Known rows, with every step that occurs
p-y-z-m-s-g-q-u: [-58.3 -66.0  -4.4 -52.5 -16.3  39.2  21.5   5.5 -23.6  33.7   0.4  74.6
 -35.2 -21.9  26.5 -73.7 -22.6  53.3  30.1 -30.1  57.2 -12.9   9.9  12.9
 -14.4   5.6 -39.7  44.5  27.0  17.2 -11.5  -1.9 -23.5]
p-y-z-g-s: [-24.7 -49.7 -10.9 -10.5  32.3   3.2  27.7 -12.2   0.1  16.1 -14.2  11.9
  -9.3   4.8  13.6 -43.6 -31.8  11.5 -10.6  11.4  50.8   5.9  16.0   6.4
  13.1   4.4  15.0  34.5  30.4 -26.0  44.2   5.6  -7.1]
s-g-q: [-29.5   2.1  17.0 -12.2  -9.8  22.2  -6.9  21.3 -24.4  20.7  -5.2  22.1
 -17.9  -5.6   9.0 -26.9   2.9   1.3  -8.6 -22.0  16.0 -30.9  12.7   5.0
  19.7   7.0 -19.0  26.1   8.2  17.3  11.1   4.6  -3.0]
p-m-s-g-q-u-d: [-43.2 -25.8   7.4 -16.9 -23.5   6.6 -15.7  22.9  -1.8  11.4 -13.2  35.8
 -14.0 -42.6  -2.0 -44.5   7.7  18.1  37.3 -40.3  44.3 -11.4  12.2  11.4
 -10.6 -16.2 -51.7  26.3  -3.2  23.4  -0.2 -31.4 -30.3]
s-g-q-u-d: [-22.5  -0.5  16.1  -4.2 -15.3  30.4 -17.2   8.7 -14.4   5.6  -4.2  26.9
 -16.5 -11.0  -8.7 -44.5  -7.7  -0.7  20.6 -32.6  30.2 -12.0  32.9  -4.9
  11.1   1.9 -11.1  18.6  12.5   4.7   1.5 -31.8   2.9]
s-g-q-u: [-20.7  -1.0  17.0 -15.1 -19.6  24.0 -12.8  16.8 -21.4  15.8   4.2  24.7
 -26.2 -11.7  15.0 -43.0  -6.5   6.8   7.2 -37.8  27.9 -11.7  23.6   0.5
   7.5  -2.6 -17.8  20.5  11.6  10.4  -6.6 -13.9   7.9]
m-s-g-q: [-41.1 -15.2  11.9 -11.2 -18.2  17.1 -16.6  27.2 -27.9  26.8 -15.2  30.2
 -24.7 -28.0  16.3 -16.3  15.8  15.6   6.0 -21.6  12.7 -25.2   0.6  20.9
   4.9  -3.9 -41.2  36.1   3.8  39.8   2.9  15.2 -27.5]
w-c: [ 11.5  10.9  -9.6  -1.0 -14.2  -3.3  -8.8 -17.4   4.7  13.3  13.0   1.3
   7.1   9.7   2.0  -0.2  -3.1 -10.2  -0.6 -19.7   3.9  -4.4  -5.8  -7.8
 -12.4 -13.3  10.8   4.9 -17.1   9.3  -1.4 -12.0  -3.5]
q-u-d-g-s-m-z-y: [-31.6 -36.7  14.2  -2.6  23.7  31.5 -13.4 -11.9 -15.6  -3.0 -19.8  43.1
 -13.1  26.0  14.3 -56.7 -12.8  -4.2  38.9 -29.5  55.1  14.2  24.2  -0.1
  14.5  13.5 -13.4  14.5  12.1  -2.3  20.0  -9.7  -9.5]
q-u: [  8.4  -4.3   0.1  -3.4  -9.0   0.7  -4.7  -5.5   2.8  -6.3   8.8   2.6
  -7.9  -6.2   5.4 -14.6  -8.9   6.6  15.3 -14.4  10.2  20.3  10.2  -4.9
 -14.4  -9.1   3.4  -6.6   4.3  -5.4 -16.8 -18.4  10.8]
w-c-m-z-y-p: [ -1.3  -6.8 -25.6 -11.8   9.8   6.3 -10.3 -30.5  -5.8  21.9  17.4  31.0
  -7.0  11.9  26.2 -24.9 -22.5  -8.5  32.2 -32.3  21.5   6.7   1.0 -31.5
  -6.3  16.8   8.7  34.7  13.9  -3.7  18.9  -7.6  -4.5]
w-c-m-z-y: [  4.3  -5.2 -16.5  -7.4  -1.5   8.4 -12.9 -31.6 -16.0   6.8   9.3  32.6
  -6.9   7.5  30.9 -20.3 -24.9 -10.6  41.0 -25.9  23.4   1.4  -7.3 -24.0
  -9.4   0.5  -4.5  25.5   2.0  -1.6  17.5   0.8  -9.4]
m-z: [ -8.3  -8.1 -14.4  -0.9  -0.5  -1.0  -1.6  -3.8 -13.5   6.5  -7.2  22.2
  -4.7  -7.7  10.8 -25.8  -1.1  -5.4   3.5  -9.9   1.7  -0.1 -13.2   3.4
 -19.2  -0.8  -3.2  18.6  14.6   9.1   5.5  11.4  -4.9]
u-d-g-s: [-13.4   9.3   3.2   9.7  20.8   6.4 -23.1   1.6   5.0  -3.7 -24.0   9.6
   1.2   8.6  -8.5  -4.1  25.7 -18.1  14.9  -4.6  19.7   3.4  26.5   7.5
  27.6  10.7   9.6  -0.9 -15.2 -24.4  18.9  -8.9   2.5]
c-m-s-g-q-u-d: [-31.8  -2.6   4.5  -7.5 -34.4  15.8 -38.3  14.1 -21.6  -5.7 -14.3  41.5
 -26.4 -46.5   6.1 -30.3   8.4  12.9  56.6 -31.1  26.8  -5.1  36.4 -10.9
 -13.8  -3.4 -37.1  28.0  10.9  15.2   1.9 -26.9 -18.6]
g-s-m-z-y: [-40.6 -48.0  15.8 -13.6  13.1  26.1  12.2  -8.4 -26.7   4.8 -19.1  29.2
  -8.7  20.4  28.3 -29.9 -16.9   5.7   6.6  -9.7  37.8 -13.7  -9.1   6.3
  10.8   8.5 -24.4  27.4  27.2  22.9  35.7  16.2 -20.2]
q-u-d: [  6.2  -1.9  -1.3   8.7  -6.4   6.9 -10.9 -11.8  10.9 -16.0   1.7   4.0
   2.5  -5.6 -18.7 -16.8 -11.0  -1.9  29.9  -9.5  15.0  19.1  19.9 -10.3
  -9.9  -3.9   8.8  -7.7   5.3 -13.9  -9.7 -35.4   5.1]
q-u-d-g-s-m-z-y-p: [-38.1 -39.4   4.0  -8.9  35.1  28.5 -10.7 -13.3  -5.6  14.8 -11.1  40.3
 -13.8  29.5  11.5 -61.5  -9.0  -1.7  29.5 -34.9  54.2  18.3  32.5  -9.0
  16.4  28.5   1.4  22.4  24.9  -5.2  21.3 -19.5  -4.1]
w-c-m-z-g-q: [-17.4   9.5 -14.7 -26.1 -14.5   6.1 -12.1 -21.5 -21.6  21.0   8.6  32.3
 -10.7 -13.6  25.0 -25.0  -2.7 -16.0  23.9 -29.4  20.1 -18.7  -2.1 -35.2
  -7.4  -0.4  -4.3  43.6  -6.9  -1.5  21.0 -17.5  -4.5]
c-m-s: [ -9.8  -2.0 -10.8  -1.3 -19.7 -12.6 -20.6   4.8  -8.0 -13.0 -12.1  12.9
  -9.1 -33.8  14.0  13.4  16.5  13.4  34.6   0.5  -3.8   8.0   4.2  -5.7
 -24.4  -7.6 -25.0  10.9  -2.9  11.6  -0.5   3.1 -22.0]
u-q: [  2.6   5.1  -2.5  10.9   6.9   3.2 -18.7  -5.3  12.8  -5.0  -0.4  -0.7
  12.8  -0.5 -25.1  -0.1   1.9  -8.3   5.0   0.5  -1.9  -9.0  13.2   3.6
   2.9   6.6  -7.1   2.4  -0.2   2.2  -8.7 -22.0   0.1]
p-m-z: [-16.3 -17.8 -17.1 -15.5   0.3 -18.2   9.8   3.0   0.9   7.5  -6.3  21.5
   4.3 -17.7  11.8 -35.4   0.0  -1.6   5.3 -18.5  19.1  -5.1 -20.0   3.1
 -25.3  -9.8 -22.8  17.4   2.6   4.8  14.9  -0.3 -15.8]
y-z-g-q-u: [-18.9 -27.7   1.0 -17.1  -3.1  23.9   8.6  -0.8 -15.1  23.7  10.3  18.4
 -26.5  -3.5   5.2 -46.0 -24.1  11.4   8.5 -18.5  46.0  12.5  19.7 -23.8
  -0.2  21.3  16.8  36.1  22.0  -8.3   3.9 -22.6  18.6]
d-g-q-u: [-10.2  17.1  -0.1 -17.4   2.5  14.4 -29.5   5.0  -1.0  11.1  17.0  24.6
 -25.0  -2.6  15.8 -15.4  13.9  -5.8  19.9 -34.3  26.3   9.5  17.5  -2.0
  15.1  16.6 -14.3   6.6 -17.6 -18.1 -22.8 -11.3  26.0]

Rows
[-58.8 -48.0  10.5 -32.7  16.8  18.4   7.4  28.0  -5.7  46.3  -2.9  31.7
 -23.2 -14.6  21.3 -32.7  -3.0  27.4  13.0 -33.1  43.6 -23.8  -4.8  15.7
  31.3  14.3 -55.9  43.4   5.3  26.7  15.3   3.4 -37.3]  z-y-p-m-s-g-q
[ -9.8 -24.0   4.0  -5.8  34.3  18.1   9.1  -6.5   8.1  19.3  11.8   2.8
  -8.5  21.8   5.4  -2.3 -19.3   9.4   4.9  -1.5  15.7   6.0   3.4  -6.4
  32.6  26.6   6.5  11.5  14.2 -10.1   3.4  -1.1   0.9]  z-y-p
[-40.9 -37.7  -8.6 -27.1  28.4 -15.8  27.1   1.7   3.2  29.9 -23.0   7.2
   1.3 -10.8  16.9 -44.5   6.2   4.9  -9.2 -17.8  31.5  -4.0  -2.0  -5.8
   5.9  -4.6   4.8  32.4  16.0  -8.9  37.7 -18.6 -18.5]  y-p-m-z-g-s
[  9.5  11.6  -3.2  10.2  11.4   5.2 -27.8  -4.7  12.0  -8.5  -0.1  13.9
  -4.6   5.9 -13.5 -25.7   4.2  -9.1  32.7 -21.6  16.6  28.2  31.7  -7.1
   2.8   6.6  11.7 -13.0 -15.1 -24.9 -15.5 -26.2  11.8]  q-u-d-g
[ -3.5   6.5 -18.2  -5.1 -11.4 -10.1 -11.6  -4.7 -17.6  -9.5  -8.4  27.1
  -5.2 -18.8  19.7 -21.1   0.2  -5.9  25.0  -8.9   1.8   2.6   2.3 -17.5
 -27.3   1.7  -6.1  18.7  17.0  -1.7  15.1   5.4  -2.8]  c-m-z
[-31.4 -17.4  20.8 -11.6 -11.3   6.9   7.8   3.7 -13.7  -4.8 -14.9   4.1
   2.9   8.9   8.2  -5.8   8.3   4.1 -12.8  -1.6  19.7 -15.0  11.3   1.7
   1.7  -3.3 -14.2   6.9  10.9  21.2  27.3  -3.5 -12.8]  g-s-m
[-17.5   2.7   1.8  -7.1 -11.3  20.5 -19.0  -8.6   6.6  -9.3  12.0  20.5
  -9.7 -14.5 -12.0  -7.0  -2.7  -5.6  30.4 -17.1  28.9  -1.5  15.7 -11.2
   4.5  11.8 -10.8  10.9   4.8 -12.7  -8.2 -38.5  17.8]  g-q-u-d
[-60.5 -64.0  -4.2 -42.7 -13.0  43.4  15.2  -0.4 -15.8  23.6  -6.0  77.4
 -26.4 -21.8   2.6 -73.6 -22.5  46.4  43.7 -23.2  61.9 -12.2  20.0   8.0
 -12.4   9.4 -34.2  44.7  27.1  10.2  -5.2 -20.2 -28.7]  p-y-z-m-s-g-q-u-d
[-56.3 -52.3   8.3 -32.6 -33.6  49.5   9.7  16.1 -34.5  26.0 -16.7  64.9
 -28.1 -21.0  -5.2 -64.9  -1.8  42.7  44.9 -33.8  43.5 -11.3  23.5 -10.3
 -14.3  14.3 -14.4  40.3  21.7  29.3 -11.2 -28.6 -22.7]  y-z-m-s-g-q-u-d
[-21.1  -5.4  17.4  -1.1   0.3  11.2 -19.7  -1.6   0.5 -13.2 -15.9  15.9
  -0.9  15.1  -5.8 -33.8  12.1  -6.1  19.8 -22.8  34.7  13.4  40.9  -5.1
   5.0   2.3  -0.8  -6.6  -5.4  -3.4  11.4 -29.3  -1.9]  q-u-d-g-s-m
[-28.7 -14.1   3.1  -1.6  -0.2  10.1 -21.6  -5.7 -13.0  -5.7 -22.4  37.4
  -5.1   8.2   4.9 -58.2  10.5 -10.2  23.9 -32.7  37.8  13.2  30.1  -4.4
 -15.8   3.2  -5.0  12.6   9.1   4.7  17.6 -17.4  -4.6]  q-u-d-g-s-m-z
[-25.1 -41.1  11.3 -10.3  11.0  25.6  14.0  -8.1 -23.7   7.8  -1.8  30.1
  -5.7  23.7  18.4 -38.3 -29.0   7.1   9.7  -8.8  23.8  -8.3 -12.0  -3.1
  -1.4  13.2 -26.3  21.8  22.2  27.5  17.9  19.4 -23.8]  s-m-z-y
[-21.2 -18.2   0.5  -8.7 -13.0   2.5   7.3  -2.1 -20.0   4.4  -6.5  24.6
   1.5   5.2   7.6 -39.8  -6.3   2.0  -5.4 -11.2   8.0  -8.8  -8.5  -3.0
 -30.0   0.7 -17.9  20.5  20.0  35.2  15.5  10.3 -19.7]  s-m-z
[-49.7 -23.0   8.9 -26.0 -15.9   0.2  -3.9  35.7 -13.7  28.9 -14.1  28.5
 -15.5 -35.5  16.0 -27.8  17.0  19.0   6.0 -29.5  28.5 -30.4  -8.1  21.9
  -2.4 -12.8 -61.6  35.2  -8.3  38.4  10.9   4.7 -36.9]  p-m-s-g-q
[-52.1 -34.5  21.7 -50.0 -31.3  41.7   7.1  18.8 -33.4  23.0  -8.5  51.1
 -29.9 -25.0  25.1 -35.0  12.7  47.7  36.4 -34.7  21.2 -22.2   6.3   5.2
  -0.9 -10.1 -42.8  18.0  -2.9  32.5 -35.5 -18.2 -24.9]  z-m-s-g-q-u
[-21.8 -34.5   0.4 -29.7  -8.3  25.2  36.3   0.4 -18.1  16.5  -0.4  30.2
  -3.5  12.8  -2.8 -29.9  -7.5  29.4   9.4  -2.3  15.6  -4.7   3.4 -19.9
  -7.7  21.4  19.4  13.7  13.3   3.5  -4.2  -7.9  -3.6]  y-z-m
[-41.0 -53.2   7.1 -25.0 -22.1  28.8  29.0  24.8 -39.8  33.5 -28.2  44.0
 -17.5  -6.7   7.2 -57.7  -1.6  48.8  14.6 -15.8  14.9  -9.5   8.1   0.4
 -19.0   2.9  -2.6  30.5  18.3  41.9  -3.4  10.4 -40.4]  y-z-m-s-g
[-37.7 -53.3   6.5 -16.3  23.0   4.5  13.3  26.1   0.7  40.0 -13.1  17.8
 -12.9  -7.1  16.0 -41.8 -12.9  31.9  12.4 -24.8  32.2  -4.3   0.2  15.7
  17.3  -0.6 -35.5  24.6   7.7  26.5  11.7   6.2 -48.8]  z-y-p-m-s-g
[  1.3  16.7  -2.5  13.1  19.7   3.8 -20.7   0.5  10.9  -0.7  -8.4  10.3
   3.3  11.3 -19.8 -11.8  13.5 -17.0  17.4  -5.7   4.6   8.1  20.8  -1.6
  16.3  14.6   9.4  -6.2 -21.1 -19.0   2.8  -7.3  -0.1]  u-d-g
[-26.9 -27.3   1.6  -8.2  16.9   4.7  11.8  -4.3 -20.9  12.3 -30.1  10.3
  -8.0  -4.6  19.9 -29.8   1.5  -1.0   0.1  -2.0  18.8  -5.0  -2.5   1.8
   8.5  -9.5  10.4  23.6  14.6  -2.6  26.8   1.9 -12.1]  m-z-g-s
[-20.7 -19.8 -25.2 -19.7  11.8 -20.9  14.0   2.5  12.8  23.0   1.2  19.6
   3.8 -12.8   6.8 -40.6   3.3   0.7  -3.6 -24.7  16.7  -0.2 -13.4  -5.3
 -22.0   4.8  -8.9  26.5  15.2   3.0  14.9  -9.5 -11.0]  y-p-m-z
[-38.8 -36.0  20.0 -30.9 -17.1  24.3  22.2  21.4 -30.7  22.5 -26.4  33.4
 -11.5 -11.8  13.6 -30.5  12.1  46.1  20.2 -12.9  -3.2 -21.6   1.6   9.3
  -1.9 -17.5 -26.2   6.7  -5.2  40.0 -19.0   3.6 -45.3]  z-m-s-g
[-47.0 -50.6   7.1 -18.1  23.3  23.3  15.8  -8.0 -17.5  22.2 -11.7  28.8
  -9.1  23.1  24.9 -34.0 -12.5   7.7  -1.4 -14.3  37.3  -9.5  -1.1  -2.8
  14.8  23.8 -11.5  35.2  39.7  19.7  37.1   7.9 -16.2]  g-s-m-z-y-p
[-33.1 -30.8  -3.7 -15.5  -1.1 -16.7   6.7  32.3   1.9  35.8 -16.7  12.3
  -5.1 -24.5   7.1 -41.4  10.3  25.7  -3.2 -28.7  14.9  -5.7   5.0  14.1
 -13.6 -13.9 -28.1  26.8   4.1  33.4   9.9  -2.8 -43.5]  y-p-m-s-g
[-61.5 -30.1  22.5 -45.0 -22.4  39.8  13.7  23.6 -37.1  29.2 -16.3  47.8
 -21.5 -18.8  18.8 -20.2  20.6  41.3  20.4 -20.1   9.5 -41.7  -4.3   9.5
  13.1  -1.8 -44.5  24.2  -7.8  38.4 -15.6   1.0 -34.6]  z-m-s-g-q
[-19.5 -39.8  -6.5 -17.7  24.8   3.2  18.2  -3.5  -2.5  11.3  -1.7  24.8
  -3.6  -0.4  19.9 -35.8 -23.3   5.2  20.2 -14.1  35.3  -2.1 -25.2   4.9
   3.4   3.2 -31.0  18.7   5.2  -1.4  15.4   8.1 -19.3]  p-m-z-y
[-24.6 -47.4 -14.6 -39.2  10.5  18.7  42.6 -15.6   2.7  12.9   6.6  41.6
  -4.0   9.8   6.4 -39.8 -28.5  31.7   8.2   7.6  33.4  -5.4   0.4  -2.3
  -6.3  16.8  -1.6  18.9  19.4 -15.2   4.2   2.7  -8.8]  p-y-z-m
[-37.3 -64.1 -22.0 -36.7   2.6  13.8  33.2 -10.0  -1.6  18.2  -3.0  48.9
 -10.3 -10.6  11.4 -30.9 -15.1  47.2  22.6   7.8  31.4  -0.9 -13.3  12.0
 -22.3   6.0 -22.7  28.0  14.6   5.0  -5.9  12.9 -32.5]  p-y-z-m-s
[-10.6 -31.0  -4.7  -1.9  23.4  20.9   5.4 -12.3 -16.2  10.3  -2.4  25.9
 -12.4  11.4  19.3 -23.7 -23.9   0.3  20.2  -6.0  19.3   1.6 -18.2   4.8
   9.6  12.6 -12.4  19.2  17.1   0.9   8.2  19.8  -6.9]  m-z-y
[-31.4 -50.7  -7.4 -20.2  27.1  -4.5  14.0   6.3  18.8  24.5   2.3   9.7
  -5.5  -9.5   9.2  -4.3  -6.2  26.6  19.9 -10.0  28.3   7.0 -17.2   9.2
   9.1   8.7 -35.8  18.7  -2.3   8.1   3.3  -2.4 -33.4]  z-y-p-m-s
[-23.6 -31.7  10.2 -13.2   3.3   6.8  24.8  -2.4 -24.7  13.9 -12.9  15.8
   2.2   9.4   7.0 -52.2 -16.5   8.1  -8.7  -4.8   9.5  -8.0  -2.3 -13.8
 -15.0  -5.4  -4.7  20.6  15.3  27.8  20.7   4.4 -29.0]  s-m-z-g
[-37.7 -61.0   3.8 -18.1  18.7   7.9  36.3  -9.9  -7.7  14.4 -13.7  15.8
  -2.8  17.4   7.9 -56.5 -36.4  15.9 -19.9  11.2  55.7  -4.4  20.7   1.1
   2.5   6.0   2.3  36.8  34.4  -1.5  55.0   4.5 -22.0]  p-y-z-g-s-m
[ -6.9  -7.0  -9.7  -7.8   4.5  -5.8   4.9  -5.9 -22.0  -2.3 -15.2  17.3
  -6.9 -14.4  19.3 -33.9  -8.0   0.7  22.4  -2.9   2.7   3.4   9.0 -27.1
 -11.8  -2.0   7.1  19.0  11.2  -9.2  19.5  -2.5 -13.0]  c-m-z-g
[-34.5 -29.5  29.9 -14.9   5.5  10.0  23.9   1.9 -17.2   3.6 -23.6  -7.9
   3.7  14.0   7.4 -19.1  -2.0  11.5 -13.8   5.9  19.7 -13.9  16.9  -8.1
  17.3  -8.7  -0.9   7.1   5.4  12.8  31.6  -9.1 -23.0]  z-g-s-m
